Each row was made from one walk, in order. Every step used is in the known rows, and no mark comes twice. Write each row's walk.
Known rows
rugalar rimoziv gopefu zanafo fazu kasog: [-27  -4 -15 -14   4 -31 -30  15   9 -15 -22  29 -14   9  -4  -9  -1  10
 -47 -12  20 -13  -1  -8  -4   2   4   6  17  26  -9   4  -8 -20 -36  -9
 -12  -7 -19  27 -30 -18  -2   4  17  56  17  19  -9  -1 -10  -7  48  32
 -40  -9   3 -42]
kizi zanafo fazu: [ 11  16 -46   0  -3 -10  -2 -22  14 -28 -24   4 -17  11  -3 -37  14  14
  -2 -16  -9  22   0   5 -26 -29  -5   7 -35  31  33  10   9 -10 -21 -16
  30  30  -5 -18 -27  -3  -5  -7  17  41   1 -22  -6  41 -14 -31  46   7
 -14  -4 -19 -15]
kasog rugalar zanafo kizi kekeba: [ 21  10  -7 -19  -8 -20 -15 -12   5 -16 -18 -27 -11  -1  20 -15  10  16
   1  -8 -12  -5 -10 -19 -20 -19 -11  -3 -19  -1   1  38  34 -27   9  37
  48   2  31 -18  12 -11  21   7  12  -5  -6 -25  26   0 -15  -5 -16   8
  11  19   1  35]
zanafo fazu kasog kizi: [-21   8 -19   2   7  -6  -9  19  32 -20  14  -8   0   0 -26 -16 -15  37
  -3  -7   7   2   0 -29 -13  -4  -9  -7  -6  25   5   3 -10 -24 -13  37
 -10  12 -14   0  16   3   9   2  31  26 -15  -9  20  10  10  11   1  39
   4  32 -13 -11]
voma gopefu: [  6 -23  10  58  14   0 -36  13   6 -25 -12  -7   1   0 -14 -24  -7   6
   2  -2  13 -23  24 -15 -24 -31 -18  -2 -13 -13  26  16  24 -13 -27 -14
   6  -2   8  32 -23   2 -28  13 -15 -35 -16  13  22 -16  26  -6  22  19
   2  20 -16  -5]
rimoziv rugalar voma kizi zanafo: [ 37  -7  -4  19  17  -4 -19  26  -7   2   7  -4  17   7 -32 -31   3  21
  41  10  13  -5  22  -6  -4 -37 -25  14  15 -32  56   0 -10 -26 -15 -26
  27   7  27  -3 -26   7  25 -17 -38  38 -11 -40 -17  18  13 -40  17 -10
   6  -6 -13 -13]
zanafo fazu kasog kizi kekeba: [  7   3 -12 -25  -5 -11 -19  -4  18 -35  -6 -16 -21  12 -11 -16 -14  35
  -7 -17   6   1 -26 -31  -7 -10 -10   0 -18   3  11  19  20 -23  27  40
   5   3  10  -6  41   9  30   5   4  14  -6 -16  38  22  -7  13  -5  31
  16  20  -9  19]
rimoziv gopefu zanafo fazu kasog: [-41  -3  -3  -5   3 -20 -23  10  16 -18 -30  34 -15   5  -9 -22   9  19
 -49 -19  24 -25   5  -9  -8   8   5   3   3  39   9   3 -13 -21 -38 -14
  -4  -9 -30  33 -21  -9   4  11  38  59  12  14   5   3 -11 -12  49  17
 -33   1  -1 -37]
kekeba kizi zanafo: [ 24 -19 -21  18   7 -15 -19   3  14 -14 -11   1   1  -4 -26 -24  10  37
  54  29   1  12   2   0 -33 -14 -20  12  -9   1  63  -3   5  -8   1 -17
  16   2  36 -30 -34  14  13   9 -21  35  -9 -67 -14  21  10 -29  -3  19
   8  17 -14   6]
rimoziv gopefu voma rugalar zanafo: [ -5 -24  12  35   7 -16 -21  36   2   9   1  -8  32  -8  14 -28  16 -24
  -4  13  11 -30  46   4 -11 -11  -5   1  28 -44 -29  37  15 -16  -7  -8
  35   5  40  12 -40  -7   3  -4  -4  10   0   5 -18  -5   4 -32  17 -16
   8  28  -7 -25]
zanafo fazu kasog rugalar: [-28   7  -7   3  19 -10 -18  24  48 -18 -12  -3  -8   0 -17  16  13  54
   3 -21  -4  -7  -1  -1 -14  -2   1 -19   0  24  21  11 -13 -15 -28  38
  -2 -37 -32   6  14 -11  19   9  46  21   7  16  36   6   1   2   4 -15
  -7  37   2  16]
zanafo kizi: [  3  11 -29  17 -11  11 -11  -4   7 -24 -16   5 -12 -21   7 -26  -1  23
   7   9  -7   2  17 -21 -13 -26  -6   5 -18  47  14  14  12 -32 -31  14
  20  27  -4 -15   3  -6 -10  -4  37  -9 -11 -25  13  -6   5 -22  20  31
   3  30   8  -5]
kasog kizi kekeba: [ 26 -21 -14  -3  -4  -2 -26  -7  26 -31 -12 -38   5  11 -14 -13 -13  22
   8  15  -6   3 -20 -34  -8 -27 -17   9 -16 -18   9  27  42 -20  35  36
  20  20  38 -14  40  19  24   4  -4  -4 -13 -24  32  13  14   6 -20  29
  33  31  -5  18]
kekeba kizi zanafo fazu: [ 16  20 -40   6   9 -25   7 -10  12 -21 -16  14 -19   1  -5 -34   6  29
  15 -13   2  18   1   6 -29 -14  -5  11 -19  39  42   2  -3   4 -20 -11
  28  19   4 -31 -33  -2 -16  -4   2  50  -1 -50 -14  41  -3 -22  19  13
  -9   5 -17  -8]
gopefu zanafo kizi: [  6  -5 -24  12  -9 -10 -11  -4   7 -14 -38   9  10 -11   8 -30  14  17
 -13  16   5   2  11 -36  -3 -22 -10   6 -11  38  21  25  19 -15 -27 -12
  28  44   9   7  -3 -12   0   5  30  28 -19 -25 -12 -24  10 -16  38  32
  -8  29  19 -12]
fazu kasog kizi: [-14 -20  -4   8   5  -2 -29  29  33 -17  20 -19  15  -4 -41 -11 -10  37
  15  16   7  -5   3 -33 -13  -3 -16  -5   1   2   7   1  -4 -34  -1  39
 -19   3   0   0  20  11  28   8  22   7 -20 -10  15  -7  20  10  -6  38
  20  43  -8  -4]
voma gopefu rimoziv rugalar zanafo kizi: [  5  12 -10  40   0  -2   9  20  -4   9 -15 -13  25 -12  41 -21  25  12
 -10 -22  12 -24  48 -41 -14 -19 -21  -8  11  11   9  25   9 -23 -23 -14
  37  11  26  12 -35  -4 -23   1   4  16 -24 -21  -6 -18  -6 -16  20  47
 -21  16 -14 -16]
kekeba kizi zanafo fazu kasog: [ -5  15 -21 -13   8 -25 -18   8   7 -26  -6  30 -30  -4 -22 -20   5  41
  10 -17  12  -1  -1   6 -24   7   0   0  -7  36  46 -16 -27 -19 -31  -2
  -9 -25 -22  -8 -24   1  12   9  13  54   3 -30   2  30 -18 -15  27  11
 -15   2 -14  -7]
rugalar rimoziv gopefu zanafo: [-10 -51 -10  23   6 -21 -39  15  27  -4 -37   0  29  12  -2 -15   3 -12
 -42  33  15 -16   6 -18  -5 -17 -11  21  18 -11 -17  29  30 -10 -10 -21
  18  29  33  27 -34  -9  -2   7  -6  38   1   8 -28 -27  23 -13  34  43
 -27  -3  12 -53]
rugalar rimoziv gopefu voma kizi zanafo fazu kasog: [ -8   1  -7 -15   3 -45 -20  34   1 -14   0  41 -23  -1  -9 -19   1  25
 -11 -22  24  -2  16 -12  -1  -4   0  -4   1  18   2   7 -33 -28 -37   2
  -3 -19   0  20 -29  -8   0  -7  -8  66  15 -19  -2  15  -9 -19  49  19
 -28 -21  -1 -32]
voma rugalar zanafo fazu kasog kizi kekeba: [ 17  11  -6 -24   0 -17  -8  12  -5 -28  13 -26  -6  13  -2 -17  -6  16
  -3 -20  10 -14  -9 -20 -12   1 -12  -6  -9 -27   3  26  16 -14  23  30
  19   2  25  -2  24   0  31   9  -9  14  -9 -22  28   9 -10   5 -19   4
  19  21 -22  21]
gopefu rimoziv: [ 26 -38 -37  47 -17 -10 -39  14  19 -17 -35 -29  22   2   5   5  18   9
 -14  22 -12  -9  -4 -39   6 -34  -9 -11  12   3   6   5  39  -7   9   0
   5  18  12   5 -22   9 -11  13   7  40  -5 -10 -23  -5  12  -3  41  28
   2  51  -3 -11]
kasog kizi: [  1 -25 -19  34   3   9 -19  13  42 -16   8 -34  27  -3 -32 -23 -12  24
  14  28  -5   6   3 -31 -16 -25 -19   1  -6  -1   5  15  20 -16   9  33
   7  38  24 -14  17  13  10  -2  21  -3 -29 -18  13  -3  32   0 -14  42
  25  43  -5  -9]
kasog rugalar voma: [  5  -2 -17  28  19  -9 -42  24  29   8  -4 -27  -1  13 -28 -12  -6  15
  22  -3  -9 -19   3  16 -12 -32 -15  27  42 -24  -5   8  22 -26  -5  34
   2 -26  -5 -12  14 -16  10  -3   6 -26   9  40 -12  22  17   3 -10 -17
  18  30  11   2]
fazu zanafo kizi kekeba: [ 18   8 -14 -31 -24  -9 -17 -21 -19 -33 -30   0 -28 -10  16 -32  11  41
  -7  -3   1  -5  -6 -34   3  -2  -9   6 -34  13  31  29  26 -24  -1  18
  28  25  14 -12  15   8  15   2   7   4 -18 -28  36   9 -15 -12  23  20
  12  -3  -8   8]
rimoziv rugalar zanafo: [ -7 -23 -11  24  10   8 -14   7  15  12  -2 -27  49   2   7 -28  24  -9
   4  15 -10 -12  36   6 -14 -20 -10   8  30 -27   6  13   6 -28 -17 -17
  24   6  34 -14 -46  -4  14 -17  20  19 -16   3 -28   7   4 -38   9  11
 -12  15 -32 -26]
rugalar zanafo kizi kekeba: [ 32   7 -16 -20 -20 -15 -23 -21  -9 -19 -15 -14 -17   1  29 -33   4   4
  -8   0  -8  -5  -8 -16 -15 -25  -8   8 -18   0  -3  30  34 -30   7  22
  44  13  34 -24   4  -7  16   6   6  -5  -7 -26  10   2 -19 -10   1  20
  12  10 -10  16]
rimoziv gopefu: [-39 -36  -2  40   6  20 -29  10  38  -9 -22   4   0   0 -11 -24   1  12
 -28  11  14 -24  32  -1 -25 -16  -8  10   2  16  -3  17  11 -35 -22  -1
  11   9  12   9 -20   7  -7  -1  25  -5   8  13  33  -3  12 -21  20  23
  -4  10  -4 -38]

Write each row's walk
[-31  12  -8 -10   6 -11 -12  11  10 -11   0   9  -3   5   2 -18  12  17
 -19 -27   4 -15  17   8 -12   3   2  -4  21  14   7  -6 -25 -33 -40  -4
  -5 -22 -24   2 -37 -13  10  -9  34  45   7  11  -6  23 -21 -20  31   7
 -26   8 -24 -26] | rimoziv rugalar zanafo fazu kasog
[-27  -5  -3   2  20 -22 -10  23  49 -13 -24  -1   4   5 -21  11  22  45
 -11 -12   2 -11  -4 -11  -7  -3  -3 -16   3  20  25  20  -9 -10 -23  22
   4 -25 -24  20   8 -18  24  14  41  48   1  11  19  -5   3   5  12 -13
 -14  37  11  10] | gopefu zanafo fazu kasog rugalar
[ 30  23  11 -15  13 -41 -30  25  -8 -22  -3   0 -26  13 -13  -9 -15  21
   4 -28  15 -27 -22 -15   8 -30  -6   4  16 -17  16  13   7 -20  -1  36
  14 -27   0   1  30 -16  11   0 -19  11   6  -5  26  11   2   6  -7 -22
  16   5   2  27] | zanafo fazu kasog rugalar voma kizi kekeba
[ -6  12 -23 -24  -5 -12 -22  -3   4 -28  -6  21 -30   5 -18 -21  12  36
  -3 -16   3   2   1   2 -19  -2  -1  -7 -20  32  35 -15 -17 -27 -32  -4
  -8 -15 -29   3 -23   0  23   7  23  51   8 -14   5  28 -24 -22  45   6
 -13  -1 -18  -9] | kizi zanafo fazu kasog
[-18   6 -13 -11  17 -11  -7  21  44 -18  -9  -5  -9   7 -27  10  24  59
  11 -21  -3   1  -3   4 -25   0  -5 -23 -17  19  39  13 -17 -15 -20  31
   5 -36 -26   4   7  -7  33   9  32  38   8  -4  33  13  -6  -7   8 -16
 -10  24  -5  18] | kizi zanafo fazu kasog rugalar
[ 28   5 -24 -18 -19   5 -20 -25  -2 -39 -31  -5 -28  -4  17 -23  -6  23
   1  -7  -8   1 -10 -24  -6 -30  -9   9 -25  24  19  24  37 -30   7  27
  31  16  21 -16  29   4  13   0  11  -6  -2 -30  33   7  -7 -12  10  25
  17  17   6  26] | zanafo kizi kekeba
[ -8  24  -5  -5   3 -21 -20  24 -12 -18  17  10 -12  -3   0 -17   7   5
 -16 -22   8 -22  11  13 -18   5   7 -15   9   3   4 -10 -18 -23 -37  -1
  -1 -18 -24   6 -31 -20  10   7  25  33   4   6  -2   4 -23 -18  29 -13
 -10  17 -26 -13] | voma rugalar zanafo fazu kasog
[-25 -48   4  12  18 -24 -38  33  41   3 -31   0  24  12 -10   7  10  13
 -34  22  22 -24   5 -19  -5  -1  -8   7  25 -17 -11  30   7 -15 -12  -2
   4  -6  20  39 -19 -12  18  15   3  45   8  15  -9 -35  16  -1  21  32
 -28   3  20 -31] | fazu kasog rugalar rimoziv gopefu zanafo
[ 14   6  -9  54   9 -35 -28  51   5  -5 -19  -8  -8  13   7  12  12  26
 -24 -47  23 -45   8 -37   0 -19 -20 -14  25 -10   2   2  18  -4  -8   5
  -3 -40 -17  40 -10  -6 -32  22 -32  23   8  33  -9   1  -1  27  26  18
 -12  24  -4   0] | zanafo fazu kasog rugalar voma gopefu rimoziv
[ 16 -24 -12  -9  -1  -2 -18  10  22 -14  17 -15   5   8 -43 -22   9  44
  32  23   0  11   0 -18 -30 -10 -25  -5 -29  -9  47   0  -6 -32   7  11
   4   3  19  -2  -2  19  56  13  -7  35 -21 -41  10  12  -2 -10   2  32
  17  14 -14   4] | fazu kasog kizi zanafo
[-23  13 -20  -4  -1  -9 -30   4   9 -33  -7  21 -25   2 -14 -17   1  23
 -15 -21   6  -7   3   4  -5  -1   9  -2  -3  35  17 -11 -19 -30 -39   9
 -17 -17 -40   3 -12  -9   2  -3  44  31   9  10  13  17 -13 -10  40  15
 -14  12 -11 -16] | zanafo fazu kasog
[-16  15 -19  22  11 -30   6  19   0  -1 -17  10   2  -1  28 -35  16 -19
 -32 -24   9 -21  39   7 -13 -13   4   1  15   6 -30  33   3  -5 -26 -14
  39  22  13   9 -39 -19 -25 -18  18  29   8   7 -11  20  -5 -26  30 -11
 -15   8 -10 -34] | rimoziv gopefu voma rugalar zanafo fazu
[ -4   2  22  47  26 -14 -47  51   8   0   2  -5 -14  10 -27  -8 -13  23
  15 -32  27 -46  23  -4 -25 -19 -23   6  26 -33  14   7  10 -26 -24  18
 -12 -58 -16  34  -2 -11  -7  19 -30 -42   7  50  12  -5  14  16  -5  -3
  10  18   1  11] | fazu kasog rugalar voma gopefu
[  2  -1  -6 -28   3 -10  -2  -3  15 -17   3 -25   5  16   1 -16   0  29
  -9 -25   6  -5  -5 -29  -4  -3 -14   0  -3 -13   9  24  11 -25  22  27
  20  -6  25  -4  25   9  31  -4   5  30  -8 -19  27  25 -13   3 -15  29
   4  15 -21  11] | rimoziv rugalar zanafo fazu kasog kizi kekeba
[ 17   6 -31 -15  25 -40 -25  34  30 -11   9  -9  -7  -1 -11  21  -4  39
  30  -5  -7  13 -14   9 -17  -5  -2 -10  14  -6   8  10  -5 -10  -5  38
 -13 -35  13 -21 -20 -14  10  10 -18  38  13 -26 -11   6   5   3  -8  26
 -15   4  -2   9] | kekeba kizi zanafo fazu kasog rugalar rimoziv
[ 13  -6   3  54  14  -7 -51  28 -14  -8   2  -3 -12  12 -14 -36 -22  -7
   7 -19  21 -40  23   1 -22 -33 -24  29  19 -27   7  -3  29 -22 -26  -9
   2 -24   0  26 -19 -10 -32  11 -38 -52   0  42  -6   2  16   0  13  11
  14   8 -10 -11] | rugalar voma gopefu
[ 49  -3   5   5   2 -26 -47  11 -21 -27  -6 -11 -10   9 -13 -27 -22  -3
  14   5  11 -21 -21 -17   9 -44 -12  23  19 -36   9  11  28 -23  10  19
  18   0  26  -5  17  -4   6  -4 -29  -8  -7 -15   6   6  17  -5  -4 -13
  23   9  -4  14] | rugalar voma kizi kekeba
[ 13   9   0 -34 -11 -19 -24   0  -1 -16 -10 -19 -18  -4  18  -9  11  30
  -1 -11  -4 -13  -9 -16 -19  -8 -10  -6 -13   3   5  28  15 -38   3  44
  34 -22  25 -11  15  -9  33  14  13   2   1 -18  31  -5 -25  -1 -12  10
   7  14  -1  38] | fazu kasog rugalar zanafo kizi kekeba
[  2 -39 -29  54  13  31   0  14  34  -2 -41 -32  53   3   5  10  24  29
  -1   4  -1  -9  32 -40  23 -25 -14  -3  35  -1  34  12  22 -13   6 -23
   9   6  14  15 -11  28  -5 -16  12  56   0 -10  -8  13  15 -32  33  27
 -10  52  -2 -30] | gopefu rimoziv rugalar
[-21  -9 -11  20  -3   0  -2   3  17  -6 -47  19   3 -12  15 -31  16  20
 -34   8  23 -15  25 -35 -13 -11 -15  15  -5  50  10  31  14 -23 -32 -14
  36  38  11  19  -7  -6  -6   2  33  29  -8 -20   7 -25  11 -16  35  42
 -21   9  19 -31] | rimoziv gopefu zanafo kizi
[ 26  -3   1  56  21 -10 -24  55  -5   6  -1 -12  33  -1 -13 -12  -6   5
  18   3  22 -31  26 -30  28 -43 -16  10  59 -29  21   2  -1 -18 -13 -11
   9   4  16  11 -13  -3 -17 -21 -26  36 -12 -13 -24  -5  35 -18  13   2
   1  23  -1 -26] | gopefu rimoziv rugalar voma kizi
[ 26 -37 -13  74  -5 -15 -36  25   7 -16 -34 -21  17   4   8   4  12  11
 -15  -4  12 -31  16 -48   1 -39 -20 -18   2 -15  14   9  40   3  -1 -14
   6   5  15  35 -32  10 -35  28 -26  15  -9   2  -6 -23  15   5  37  34
  -5  36 -10 -10] | voma gopefu rimoziv
[ -4  15 -13  -5 -18  -8  -9   0  -9 -15 -16  16 -10 -33   8 -37  19  48
  -3  12   5  -4  22 -27   1  10 -11  -2 -30  33  30  17  -2 -24 -43   9
  18  40  -6 -13 -14  -1  -6  -4  33  11 -32 -24  15 -11  -4 -20  41  24
  -3   5 -12 -20] | fazu zanafo kizi
[-19   2  -1  31  15 -15   9  43  22   2  16 -14  28   6   5  -6  10  34
 -14 -31  27 -22  27 -46 -13   4 -21 -14  15  -2   6  15 -11 -12  -8  10
  -1  -4   8  26  -8   7  -4   8   0  45 -21  -6   7   1   1  14   1  56
 -14  24 -24 -18] | voma gopefu rimoziv rugalar zanafo fazu kasog kizi
[ 31  13  18 -10   9 -55 -30  23  -9 -17 -17   3 -14  18 -10 -10 -10  17
  -9 -25  23 -25 -31 -26  11 -27  -7  10  14 -21  19  23  10  -8   3  18
  22 -18   8  15  25 -18  14   7 -24  36  -1  -5   8  -2   7   9  -2 -23
   6   5   6  20] | gopefu zanafo fazu kasog rugalar voma kizi kekeba
[ -3  12 -38  22   6 -15  10   3  14   0 -24 -16  27  10  36 -21  27  -8
 -32 -24  -4  -4  21  -8  -4 -25  -1  -1  22  13  -5  16   8  -2 -20 -17
  32  23   0 -10 -47 -11 -24 -14  26  62  -2   0 -27  28 -13 -23  34  15
 -35  11 -29 -36] | gopefu rimoziv rugalar zanafo fazu
[  7 -30 -14  38  -3  -7 -11  18  16  13 -10 -39  61   7  21 -11  30  -7
 -10  11  -8 -19  28 -18  -4 -21 -10  -4  42 -31  -1  15  15 -23  -1 -22
  25   7  34  -5 -52   2   5  -1   7  47 -11  -5 -36   7   0 -27  18  22
 -16  29 -23 -27] | gopefu rimoziv rugalar zanafo
[  8  29  13  26  23 -40 -29  63   3  -1  18  11  -7  -3 -28  -9 -14  21
  18 -16  21 -28   0  -6   6 -29  -8   1  36  -6  11   2 -23 -19 -36  26
   2 -19 -19   4   1 -27 -10  -9  -4  14  -8   4   4  -7  24   1  -3 -27
   3  12   1  -1] | zanafo fazu kasog rugalar voma kizi
[-18  15  -8  -9  -7 -30 -31   7  -1 -15   8  11 -15   3   2 -27   7   5
 -21 -17   1 -13   1  12 -18   1   9  -2   7  19  -6  -9 -20 -32 -40   8
  -8 -17 -25  -8 -35 -21   6   5  36  33   4  19  -7  10 -23 -11  34   9
 -17   6 -27 -20] | rugalar zanafo fazu kasog
[  2  -6   4  58  28  13 -30  29  -2   0  -6  -5   8  14 -13 -29 -12   8
  14 -32  30 -38  48  -6  -9 -29 -31  27  38 -34  24   8  21 -25 -27 -22
   2 -28   7  35 -15   4 -25  -8 -37 -35  -1  38  -1  15  20 -13  11  16
   1   9 -11 -17] | rimoziv rugalar voma gopefu
[-11 -41  28  54  10 -31 -23  47  18  -6 -17  23  24 -20 -17 -25  -3   8
   4  19  26 -15  34 -43  18 -38  -7   2  22   3   1  34  -8 -15 -26   3
  24  17  31  23 -14   1 -23 -14   0  29  -7 -24   8 -14  43 -24  30   0
   6  22  17 -30] | rimoziv gopefu voma kizi
[ -5  15  10  21  12 -27 -15  33  -1   1 -27  20  -9  -4   1 -17   9  31
  -9 -21  33 -32  24 -37 -12  -8 -29   7   2  12  24  18   8 -17 -37   1
  14 -16  -9  38  11 -22   1  18  -5   6  -9   6  -1 -31   7  12  12  22
 -12  18  23   1] | fazu kasog rugalar voma gopefu zanafo kizi
[  2 -10 -25  29  18  24 -28  16  13   9  -9 -16  17  10 -20 -26 -10   6
  18 -14   7 -20  30  10  10 -27 -17  40  60 -20  14  -5  22 -37 -10 -10
  -3 -16  -2 -10   1   1   4 -34  -2  -4  10  31 -29  42  13 -23  14   3
   8  24   4 -28] | rimoziv rugalar voma
